What can hang from each mark
tasi: tebe
nalo: tebe vazori
pokesi: nalo ramum
vofa: dumal fidopid
ramum: vofa
tebe: dumal fazim fidopid nalo
fazim: kera
kera: fazim

Each row was made from one small tree. Brackets hold a mark, then the marks that hang from it, in alphabetical order. Every link used is in the known rows. Write each row's tree.
In the rows, 128 means zero.
Known rows
{kera fazim}: [ 98 114 145 133 125  95 137  83 124 146 119 145 125 129 126 144 141 126
 131 113 119 136 137 119 134 120 120 138 124 126 141 124 106 134 129 120
 131 109 146 148 131 114 139 102 130 121 138 128 136 124 136 137 111 117
 158 141 151 124 106 144 122 139 114 146 124 132 117 116 131 132 129 126
 118 109 119 144 156 135 137 157 147 139 129 148 130 136 126]
{nalo {tebe dumal fidopid}}: [134  92 152 147 107 120 123 114 144 173 137 138 123 122 127 103 100 156
 129 116 131 135 136  95 123 143 123 131 145 135 147 135 144 149 152 135
 131 166 136 150 129 141  66  93 117 135 147 114 144 139 150 116 117 106
 144 144 145 108 124 116 136 123 124 153 119 145 112 121 133 126 128 123
 133 112  84 146 101 104 124 150 143 131 162 134 131 126 122]
{ramum {vofa dumal fidopid}}: [169 106 135 134 126  77 102 115 152 139 129 134 115 115 131  89 131 138
 136 116 102 146 146 148  96 142 115 137 148 137 135 123 133 167 192 132
 122 125 127 160 131 111 138  85 117 137 137 115 136 120 100 131 121 107
 142 151 135 129 120 139 133 170 122 176 108 132 129 101 128 130 117 116
 214 174 127 147 126 140 120 148 117 134 121 134 124 123 132]
{vofa dumal fidopid}: [176 105 133 138 130  69 105  97 145 142 129 140 133 115 135 107 121 137
 129 131 110 140 138 131 105 133 123 137 137 132 151 127 123 156 151 132
 120 126 135 161 134 114 130  90 121 140 134 119 146 116 106 137 124 114
 138 158 133 122 130 163 144 175  96 175 114 127 127 100 120 129 125 120
 184 141 125 152 127 138 116 143 123 130 124 137 127 109 130]
{nalo tebe vazori}: [115 104 164 150 119 111 124 122 151 149 136 138 130 129 122 148 107 123
 131 120 144 136 156 101 122 119 119 138 141 128 137 134 127 151 141 126
 142 159 147 145 131 159  88 110 114 152 157 109 102 159 168 114 114 123
 131 144 144  84 125 103 130 155 176 138  92 145 109 134 123 130 107 133
 113 102  69 140 138 136 115 142 142 137 164 139 138 121 127]
{tebe dumal {fazim kera} {nalo vazori}}: [189 127 129 152 126 115 117  84 123 164 122 161 134 130 138 102 109 140
 130  94  78 130 117 110 117 143 120 147 159 112 158 134 128 159 153 140
 122 165 145 152 134 201  94  84 115 149 154 110 144 125 167 121 117  94
 134 151 156 154 122  80 139 136 154 156 114 159  97 145 150 111 148  81
 111 103 159 147 169 121 135 184 146 136 123 145 130 114 112]
{nalo vazori}: [132 112 150 142 124 104 125 118 131 146 135 141 130 128 132 141 119 125
 130 112 121 137 150 110 113 124 120 140 143 121 145 130 118 147 127 131
 135 134 147 146 134 136 134 107 116 150 149 116 117 135 149 120 117 119
 128 144 146 110 126 114 130 145 170 141 111 140 110 130 130 131 123 122
 114 100 112 142 154 135 121 134 138 138 133 142 143 114 126]
{nalo {tebe dumal fazim fidopid} vazori}: [133  82 155 156  96 119 141  87 126 168 138 149 132 122 137  85  93 170
 124 106 103 135 130  86 120 140 124 138 150 134 155 136 137 158 148 136
 138 179 140 148 134 188  56  88 112 145 158 106 161 142 181 106 116 110
 134 153 147 113 126  99 147 117 178 160 103 159 106 129 136 126 125 121
 110  94  80 145 116 103 118 181 145 136 151 146 137 134 116]
{pokesi {ramum vofa}}: [126 115 141 132 129  64 123 118 127 141 122 131  91 119 124 124 125 122
 139 114 146 138 143 121 131 124 118 140 156 117 122 116 136 159 171 126
 129 124 135 138 131 114 127  85 133 131 136 103 117 126 110 118 108 105
 144 143 143 126 113 120 111 158 121 146 101 149 106 117 129 135 126 124
 157 169 115 141 142 137 135 137 128 130 131 136 133 129 131]
{pokesi nalo {ramum vofa}}: [135 115 142 134 135  33 125 107 135 138 118 143  75 127 117 133 119 119
 139 116 150 137 128 117 140 119 119 143 146 112 117 120 136 139 176 129
 123 120 148 135 124 133 118  74 150 128 107  96 121 124 105 117 107 108
 143 143 138 114 115 132 107 157  87 139  75 140 109 127 134 136 128 124
 175 179 106 141 148 138 143 149 131 134 108 135 126 132 131]
{ramum {vofa fidopid}}: [150 115 133 134 128  97 129 117 146 140 127 130 114 112 132 105 127 133
 135 105 111 149 143 143 112 134 115 139 140 128 123 120 128 166 182 127
 129 120 132 154 119 117 124  88 118 130 138 115 146 124 110 129 114  94
 143 143 151 124 116 120 133 157 128 149 115 134 127 107 122 141 118 127
 198 163 125 144 122 137 125 134 122 140 119 135 132 130 131]
{pokesi {nalo {tebe fazim fidopid} vazori}}: [130  98 155 150 108  81 168  83 145 147 138 157 116 130 130 139  91 149
 127 115 122 135 134  99 127 122 125 144 146 132 135 138 128 141 143 136
 134 166 152 146 131 191  76  77 129 141 127 103 164 149 167 112 114 122
 137 144 146 113 125 117 139 130 135 142  75 139 110 131 135 134 117 133
 129 101  75 143 130 117 126 177 145 144 122 148 128 137 122]
{tasi {tebe dumal {fazim kera} fidopid {nalo vazori}}}: [190 126 131 159 110 104 153  81 133 167 123 156 140 129 145 105 108 160
 139  93  86 136  96  94 109 140 121 142 157 124 147 133 132 174 169 155
 121 163 127 162 129 186 108  91 119 149 151 102 190 126 172 124 117  86
 134 141 149 159 143  85 136 119 143 155 126 165 100 137 126 119 153  95
 123  84 143 143 152 106 127 216 151 135 124 147 126 126 112]
{pokesi {nalo {tebe dumal fidopid} vazori}}: [144  95 158 158 106  81 123 105 143 170 140 156 115 132 127 113  98 147
 126 111 131 133 134  94 129 135 130 131 135 130 144 142 142 139 147 131
 127 159 148 148 135 170  70  87 127 147 121 101 140 148 169 105 111 118
 135 146 142  82 129 118 136 129 142 146  79 141 113 135 136 127 134 122
 131 105  74 144 120 113 123 160 147 139 129 137 131 124 121]
{nalo {tebe dumal {fazim kera} fidopid} vazori}: [182  97 152 154  98 113 129  84 126 168 126 151 135 124 135  88  98 159
 129 105 105 134 131 102 122 144 120 137 159 127 157 134 135 157 155 138
 135 177 146 147 136 176  57  82 106 148 162 106 154 149 184 114 114 114
 131 149 157 107 120  75 138 127 174 163 113 158  98 140 134 114 134 120
 110  93  99 143 132 109 122 196 148 140 159 148 131 133 111]
{pokesi {nalo {tebe dumal}}}: [128  99 147 147 126  91 103 110 157 161 128 148 103 134 119 128  95 130
 132 120 147 130 136 107 132 128 125 136 133 126 146 139 140 112 148 127
 124 154 145 150 127 172  72  92 133 132 118 106 111 143 137 120 111 110
 145 138 141  81 122 131 123 137  89 149  90 127 118 131 137 125 128 121
 141 119  71 146 131 124 137 152 143 132 126 134 127 119 123]
{tebe nalo}: [129 139 135 144 142 115 135 129 145 149 132 143 124 128 128 161 114 124
 133 111 116 134 139 107 127 125 119 144 143 120 131 132 126 162 141 138
 121 143 142 144 128 148 118  97 128 134 134 120 125 119 126 125 119  98
 143 139 144 167 125 126 127 139 109 138 110 138 112 129 140 131 131 109
 124 113 138 146 138 129 129 130 137 130 131 134 133 108 130]
{pokesi nalo}: [131 117 137 138 135  89 127 117 136 145 127 146 106 134 124 154 108 115
 137 116 132 132 129 117 129 116 123 140 133 123 137 133 119 120 134 133
 120 125 151 148 126 140 126  90 137 131 109 114 123 126 116 130 112 115
 140 135 140 113 123 138 120 144  82 136 102 118 119 124 138 133 127 123
 145 128 113 146 147 130 139 141 139 138 101 137 129 119 128]
{nalo {tebe fazim fidopid} vazori}: [127  96 158 150 100 115 167  98 141 148 137 146 133 120 133 125  95 154
 124 112 113 136 145  92 116 127 123 146 152 132 139 132 126 164 143 140
 143 174 144 152 132 176  68  88 118 143 159 110 162 148 178 112 119 121
 135 149 148 128 123 105 143 127 180 144  97 155 107 126 129 137 114 133
 110  90  80 142 115 116 116 178 144 135 154 150 136 138 124]

Write each row's tree
[147 135 149 151 123 110 166 115 138 159 149 145 128 123 138 148 116 149
 128 103  95 138 148  98 121 131 124 140 151 121 133 135 132 186 138 142
 129 143 146 149 130 142 112  90 122 149 141 114 155 121 161 108 117 107
 132 150 147 173 134 114 145 131 166 138 106 154 109 129 139 132 135 109
 120  93 140 144 121 113 123 139 140 136 132 140 136 115 126] | {tebe fidopid {nalo vazori}}
[190 142 129 140 127 122 183  96 135 152 119 151 129 121 143 133 108 149
 132 104  88 132 106 113 122 135 119 148 164 120 134 128 124 173 152 149
 122 148 145 149 128 155 101  68 123 130 146 118 190 116 140 129 121  97
 143 144 158 208 122  91 134 128 100 146 131 149 101 137 144 126 135 105
 127 111 168 150 131 112 140 187 143 134 126 149 120 126 120] | {tebe {fazim kera} fidopid nalo}
[162 111 137 155 106 115 157  83 125 173 143 161 139 123 146  83 102 179
 126  94  60 134 127  86 122 149 126 146 155 128 153 137 135 175 146 148
 120 168 138 151 134 192  91  75 121 146 139 107 171 109 170 110 121  94
 134 156 145 180 130 109 154 104 173 156 110 162 107 125 151 125 152  92
 116  95 154 148 118  96 126 180 143 134 116 144 135 120 114] | {tebe dumal fazim fidopid {nalo vazori}}
[204 128 125 146 123 124 155  84 124 174 121 155 127 123 146  93 106 164
 129  98  72 131 102 106 119 151 122 143 164 119 153 131 135 165 156 150
 114 154 138 153 131 168  89  64 121 131 146 115 183 109 147 123 120  87
 144 149 154 190 120  94 139 117 107 163 139 154 103 132 150 117 153  90
 128 110 177 150 129  98 140 194 145 135 122 143 123 121 112] | {tebe dumal {fazim kera} fidopid nalo}
[128  89 146 146 104 123 143  91 137 167 133 143 125 121 135  88  88 165
 129 114 113 132 121  90 122 140 121 139 156 138 153 133 140 144 152 137
 130 173 134 152 129 178  54  83 120 127 147 111 159 132 153 117 120 104
 145 147 148 132 119 112 142 114 128 159 114 146 111 114 135 128 133 121
 122 110  92 147  97 102 124 180 140 128 153 142 130 133 120] | {nalo {tebe dumal fazim fidopid}}
[143 115 124 153 112 112 155  93 133 166 134 148 135 127 144  99 100 168
 135  95  85 136  96  79 112 138 120 143 152 132 143 134 139 162 168 158
 115 161 121 159 127 191 107  90 131 131 133 106 184 114 144 126 121  80
 149 142 140 176 137 118 144 107 110 154 130 157 111 113 128 133 157  95
 141  98 141 145 129  97 129 196 145 130 111 143 131 126 122] | {tasi {tebe dumal fazim fidopid nalo}}
[120 101 149 139 104 119 169  96 147 149 133 140 124 119 133 126  91 155
 127 117 123 133 128  91 124 127 120 143 153 138 137 130 130 148 143 137
 136 168 138 152 128 165  72  84 122 125 150 113 162 141 153 121 120 114
 146 142 148 143 120 113 137 127 124 146 114 141 113 117 131 138 113 133
 124 112  84 146 101 111 126 174 140 132 154 146 127 137 127] | {nalo {tebe fazim fidopid}}
[131  98 151 145 125  41  97 101 143 155 120 145  80 129 111 106 107 128
 135 121 167 134 133 107 143 129 121 136 143 117 126 125 157 141 191 125
 123 152 143 142 127 169  70  75 144 130 110  88 109 143 127 108 102 103
 148 144 139  83 113 121 116 152  94 150  60 148 112 129 134 128 128 122
 172 174  68 138 136 131 138 160 135 134 131 130 125 135 126] | {pokesi {nalo {tebe dumal}} {ramum vofa}}
[163  91 153 155 117  15 106  85 145 155 129 151  91 123 118  93 111 135
 133 122 153 143 145 116 129 130 127 134 142 122 131 126 156 171 194 118
 130 154 146 144 126 177  61  70 140 143 117  80 126 147 142 105 100 102
 139 160 147  63 122 120 130 169 141 155  43 155 116 122 122 130 130 128
 192 174  61 140 130 137 125 167 134 145 127 134 134 134 123] | {pokesi {nalo {tebe dumal} vazori} {ramum {vofa fidopid}}}
[146 113 133 155 122 120 128  95 125 163 137 159 141 131 141  99 102 156
 128  97  75 131 125  92 116 138 121 145 151 120 156 139 127 159 138 141
 121 167 141 151 137 211  98  86 121 147 143 110 127 113 165 113 118  91
 135 154 144 160 127 107 147 119 167 158 103 159 108 132 149 123 145  86
 114 100 143 147 155 117 123 167 140 132 115 143 135 111 118] | {tebe dumal fazim {nalo vazori}}
[144 116 144 138 125 120 139 102 142 140 110 140 123 127 127 138  97 122
 133 121 136 131 129 117 120 122 113 145 155 122 140 127 121 135 154 131
 134 164 147 148 128 170  73  88 115 129 158 115 131 154 151 130 118 112
 144 136 154 117 113  90 120 149 110 145 113 139 106 142 127 121 112 130
 120 115  91 145 145 136 135 182 143 137 159 146 124 131 122] | {nalo {tebe {fazim kera}}}
[161 102 153 145 127   4  99  93 138 139 123 150  90 132 120 116 124 124
 136 123 138 137 146 121 122 125 124 140 153 114 131 125 139 154 181 124
 123 129 143 142 138 138 140  77 142 150 115  93 113 131 122 111 110 122
 132 155 126 103 118 137 116 169 130 167  60 149 111 121 137 125 122 114
 180 172 100 141 163 142 131 152 128 132 102 137 127 124 130] | {pokesi {nalo vazori} {ramum {vofa dumal}}}
[135  91 158 153 116  27 102 100 133 158 130 155  98 132 118 129 100 127
 134 130 169 131 140  91 138 119 129 135 144 112 144 133 145 139 147 124
 128 162 153 136 136 180  65  83 144 148 119  86 110 150 155 105 103 119
 135 155 139  64 126 127 126 156 124 149  53 154 103 139 128 123 131 123
 133 125  59 141 150 130 130 161 147 137 136 135 133 120 123] | {pokesi {nalo {tebe dumal} vazori} ramum}
[141 119 125 146 129 124 125  96 130 163 129 154 127 128 138 100 100 151
 127 103  85 127 115  93 124 138 120 146 157 123 154 135 131 152 147 145
 116 160 137 154 131 200  92  85 128 132 137 116 139 107 137 121 119  84
 143 147 142 172 123 121 142 115 116 157 120 150 112 119 152 126 150  86
 127 110 148 150 147 115 131 167 137 124 114 139 131 115 118] | {tebe dumal fazim nalo}
[144  99 164 151 124  11  89  95 156 137 126 152  89 132 111 121 117 122
 137 133 161 137 153 113 128 124 126 140 155 116 125 128 147 160 189 123
 132 153 148 142 142 160  96  77 140 150 118  84 102 152 140 105 108 124
 136 154 128  88 117 130 120 171 137 165  37 151 108 130 131 123 108 125
 180 174  55 138 157 145 121 161 134 135 132 137 126 132 131] | {pokesi {nalo tebe vazori} {ramum {vofa dumal}}}
[129 129 130 146 118 114 182  96 142 149 133 143 134 125 142 139 100 158
 137 105  95 138 104  84 110 125 119 147 151 135 127 131 128 164 162 157
 123 152 125 155 124 179 116  91 134 131 138 109 187 116 140 129 122  86
 149 137 143 187 138 116 133 114 112 141 123 154 111 118 120 141 139 110
 139 100 130 145 129 111 128 194 142 129 116 145 129 128 129] | {tasi {tebe fazim fidopid nalo}}
[141  88 162 159 103 115 118 105 136 174 142 142 130 125 131 103 102 156
 125 109 120 136 147  90 121 140 123 132 146 132 153 137 145 158 145 130
 137 172 142 147 134 153  70  99 109 151 155 106 138 146 172 103 116 115
 132 149 146  97 128 105 147 127 179 150 101 154 109 126 130 124 127 124
 120  92  83 143 114 107 111 154 146 134 165 139 137 122 119] | {nalo {tebe dumal fidopid} vazori}
[109  97 156 146 115 115 138  99 142 141 131 144 137 128 127 132  95 134
 127 116 127 132 144  93 114 117 119 146 152 128 140 134 121 148 140 129
 142 174 147 147 135 196  75 100 115 145 160 108 124 154 178 113 118 119
 131 145 148 106 122  98 135 141 174 142  89 150 108 135 126 131 110 130
 110  94  69 142 142 134 118 167 144 137 156 147 136 131 126] | {nalo {tebe fazim} vazori}
[181 142 135 145 134 114 154  98 129 142 119 155 135 130 137 143 111 128
 133 104  86 132 125 117 109 129 117 151 161 115 140 131 116 168 149 139
 125 155 149 152 132 187 105  83 117 147 154 115 141 130 159 129 118 102
 131 147 153 170 121  83 134 146 151 147 112 153 101 149 143 122 132 101
 112 101 152 145 171 135 133 175 146 141 128 148 128 119 120] | {tebe {fazim kera} {nalo vazori}}
[144 108 143 134 129  44  94 113 133 138 120 137  95 121 123 106 128 128
 140 124 138 137 140 123 116 131 118 139 156 117 130 118 140 164 183 130
 125 135 135 145 138 109 137  83 135 139 131 103 111 117 106 119 116 115
 143 152 128 129 114 126 111 169 114 168  94 149 109 108 133 126 123 117
 177 182 118 145 148 136 132 141 123 121 132 136 126 123 132] | {pokesi {ramum {vofa dumal}}}
[167 109 158 150 103 117 163  86 137 150 123 144 134 123 133 122 100 144
 130 111 117 136 137 102 115 131 119 144 161 125 139 129 127 160 151 133
 145 171 148 147 134 163  75  85 109 144 166 110 168 156 184 115 118 120
 129 145 156 122 117  79 135 140 163 144 107 152  99 144 129 126 113 133
 112  95  94 143 132 121 122 195 148 142 164 151 125 138 119] | {nalo {tebe {fazim kera} fidopid} vazori}
[154 102 140 145 118 117 106  92 134 156 112 145 125 127 128 102  97 134
 131 114 128 129 118 107 120 136 116 141 153 123 157 129 129 130 159 130
 129 174 141 155 130 179  61  88 114 131 157 111 132 147 151 128 115 105
 144 139 154 105 111  89 128 141 113 158 121 143 104 137 134 113 128 115
 119 115  96 146 140 124 134 187 144 127 158 141 124 129 115] | {nalo {tebe dumal {fazim kera}}}
[128  84 152 154 108 116 112  90 134 159 131 151 135 129 131  96  93 147
 126 113 117 133 138  88 119 133 119 140 147 130 159 136 130 147 142 133
 136 181 141 149 136 207  66  97 113 147 153 105 123 149 180 112 117 111
 134 150 147  90 123  95 142 131 182 155  92 154 110 133 132 123 126 116
 112  93  74 143 140 123 117 177 144 135 153 143 136 127 118] | {nalo {tebe dumal fazim} vazori}
[157  93 165 152 109   9 116  86 153 145 133 152  88 126 116 113 115 143
 134 127 151 139 150 109 132 131 126 138 155 123 122 127 155 174 192 128
 132 151 146 141 139 143  93  67 139 151 117  84 134 145 142 104 108 129
 134 158 128 102 121 127 124 162 136 162  46 155 108 125 134 128 113 125
 183 168  64 141 133 129 125 171 131 138 134 138 123 135 128] | {pokesi {nalo {tebe fidopid} vazori} {ramum {vofa dumal}}}
[147  99 152 144 116  13 146  77 145 133 124 153  92 120 120 113 103 136
 134 124 141 143 142 116 127 118 124 145 154 120 119 122 142 174 190 122
 136 154 150 143 125 198  60  62 144 137 117  85 151 146 143 105 105 106
 137 160 146  90 119 121 130 171 137 150  38 155 115 122 118 139 117 137
 186 178  64 141 142 146 127 187 131 147 123 144 128 146 126] | {pokesi {nalo {tebe fazim} vazori} {ramum {vofa fidopid}}}
[166 129 120 150 131 107 128  85 139 159 113 150 133 133 140 117 105 137
 141 103  96 132  93  99 110 133 115 146 154 123 148 133 130 145 173 155
 114 156 124 160 122 194 110  98 127 138 146 108 153 124 142 138 118  78
 141 134 146 149 135  92 124 128 101 154 133 154 104 136 125 119 148  91
 132 108 142 144 172 125 136 209 148 128 118 143 124 120 116] | {tasi {tebe dumal {fazim kera} nalo}}
[141 102 165 150 111  34 142 101 145 149 132 147  86 125 116 128 111 137
 135 115 158 140 147 105 139 123 125 140 153 121 112 125 151 174 182 127
 138 148 148 137 130 148  80  72 141 143 119  85 144 149 147  99 104 119
 141 149 144  99 120 110 119 148 141 143  48 156 107 131 128 136 117 138
 164 160  63 137 128 126 128 166 137 143 134 138 128 142 126] | {pokesi {nalo {tebe fidopid} vazori} {ramum vofa}}
